Known rows, with every step that occurs
tize/nipif/lavuzu: [-34  17 -15  -7  24  -2  11   2   9  -4   2   5   9   6   7 -10  11 -18
   7   6  -3]
suna/nema/lavuzu: [  5  -1   3 -15  15   3  18   2 -21  16 -20  10 -10  -3 -23  -1  -9   2
 -13  13  -6]
tize/nipif: [-29  17  -6 -26  28  -7  19   6   0  -7 -17  18  13  19   6   6  13  -8
  -3   1  -8]
nema/suna: [ -2  15  -6  -3   3 -21  11  -1  19  -5 -10  10  -3  -5  -4  -3  14   8
 -29  -5   6]
dezel/nipif/lavuzu: [-14  18 -10   6  -4 -13  -4  -6  28 -22  25 -20  -4  -2  20 -11  -4  -3
  -6   8 -22]
nema/suna/nipif: [ -6   8  -3  -9  15  -9  14 -12  -1  15 -12  25   7   9 -10   7   8   7
 -11   5  10]
nema/lavuzu: [ -1   7   6 -12   4  -7  15   5   4   3 -20  -7 -18  -8  -6 -14  -2   7
 -16   2  -7]
pigom/lavuzu/nipif/suna: [ -3 -12  -9   9 -21  21 -17   3  -2   2  19 -15  -3   8   8  -8   0  -2
  12   1  -1]
nema/suna/nipif/lavuzu/pigom/tize: [ 15  -6   8  13  -8  -4 -15   0 -16   7  -7  19   4   2  -9   0  -5  -4
  26  -6  29]
nema/suna/nipif/dezel: [-15  15 -13   6  -2  -6  16 -11  13   3   5   1  13  -2   6   0   0  -1
 -11   5  -2]
nipif/suna/nema/lavuzu/pigom: [ 29 -19  14   6  -6  18  -7   6 -16  26  -4   6 -16  -3 -27   5 -10  -3
  -1   0  17]
tize/nipif/lavuzu/pigom: [-10   9   3   2   5   5  -9  10   9  -3   4   2   2   4  -2   4   2 -16
  16   0  14]
dezel/nipif/suna: [ -4   4  -7   3  -6  -5  -4  -9  21 -10  25 -10  -2  10  22  -3   7   2
 -16  -5 -18]
lavuzu/pigom: [ 11  11  15  -8 -12  -5 -10  12   8  -7 -10   3  -5   4  -3  19   0   7
  -4  -3   5]
lavuzu/nipif/suna: [ -2 -10  -3   6 -14   9 -15  -4  13   7  16  -6   4   7  15   0   6  14
   0  -5  -2]
dezel/nipif: [ -6  17   1 -12  -1 -19   2  -3  21 -27   8 -10   0  10  20   4  -4   9
 -15   5 -28]
tize/nipif/suna/nema: [-16  -5 -14 -13  32  14  15  -5 -22  20   0  33  18  22 -10  13  11 -17
  -2   4   0]
nipif/lavuzu/nema/suna: [ 13  11 -12  14 -13  -9  -5  -4  20  -3   7  -8  -6 -31 -13  -6   3   5
 -18  -3  16]
suna/nipif/lavuzu/pigom: [  2   6   8   5  -5   8 -12   0   0  13   5   7   1   4  -8  11  -8  -4
  19   9  16]
suna/nipif/tize: [-10  -9   5  -5  22  -7  15 -11  -8   5  -9  21  11  12  12  12  22   5
  -2 -12  -8]

Rows
[ -2 -20   4   7  -6   4  -9   4  -4 -18   7 -14   0   2  17  -4   9   3
  12 -11  -7]
pigom/lavuzu/nipif/tize
[  4  15  -7   2 -15  -1  -8   0   9  -6   5 -15  -2 -24  -4   4  -6   4
  -4   4   0]
nipif/lavuzu/nema
[  0  -8   5   1   7   9   7  11 -30  -2 -13   4  11   6  -6  -1 -17 -20
  24   2   1]
suna/nema/lavuzu/pigom/tize/nipif/dezel
[ 17  11 -11  17 -16 -15 -10  -8  29 -17  24 -23  -6 -27  -2 -10  -6   8
 -16   1   6]
dezel/nipif/lavuzu/nema/suna
[ 10   3  11   6 -16  -6 -20  11 -10 -10 -10   5  -3   1   4   1  -4  -3
  21  -9  11]
nipif/lavuzu/pigom/tize
[ -5 -15  -6  -8  29  17  19  -2 -24  28  -8  17  -3   7 -20  -9   3 -15
  -3   5   4]
tize/nipif/suna/nema/lavuzu
[ 13 -34  11   6   9   4   1  -4 -10   6  -2  -4  -1  -5   1  -5   4  14
   2  -7  -5]
suna/nema/lavuzu/nipif/tize
[  1  10 -16  10 -18   8   5  -6  -7  -2   8 -14   7 -14 -10   3 -16  -9
   3  10   5]
pigom/lavuzu/nema/suna/nipif/dezel
[ -3  -3   5   2   8 -22   4  -8  21 -30  12  -9   1   4  31   0  18   5
 -16 -17 -27]
dezel/nipif/tize
[  1 -22  -3  -9  27  14  15   0 -44  25 -18  24   2  10 -16 -11   2 -16
  11  -2   5]
pigom/tize/nipif/suna/nema/lavuzu
[  1   9  -6  -2  -5   7  -3  -8  -7  10   5  -1   7 -13 -10  12 -11   4
  10  11   5]
suna/nipif/lavuzu/nema
[ -5  -1   1  10 -24   3  -3   2  22  -9   9 -39  -3 -13  16 -17 -18  12
   1   8 -16]
nema/lavuzu/nipif/dezel
[ 32 -25  16   6  -8  11 -12   7 -39  17 -18  16 -10   3 -18   1 -10  -4
  16  -9  17]
nipif/suna/nema/lavuzu/pigom/tize
[ -6   0  -1  -7 -18  10 -13  12  -6 -11   2 -16   0   8   3   1 -12   5
  14  12  -7]
pigom/lavuzu/nipif
[ 21   1  21  -4 -11   0  -6  13   4   3 -17  -9 -22  -8 -13  -1  -8   7
  -4  -1  10]
nema/lavuzu/pigom
[ -1 -16   9   5   0  -8  -7  -4  13 -13   5  -6   8   2  24   3  18  18
  -1 -17  -9]
lavuzu/nipif/tize
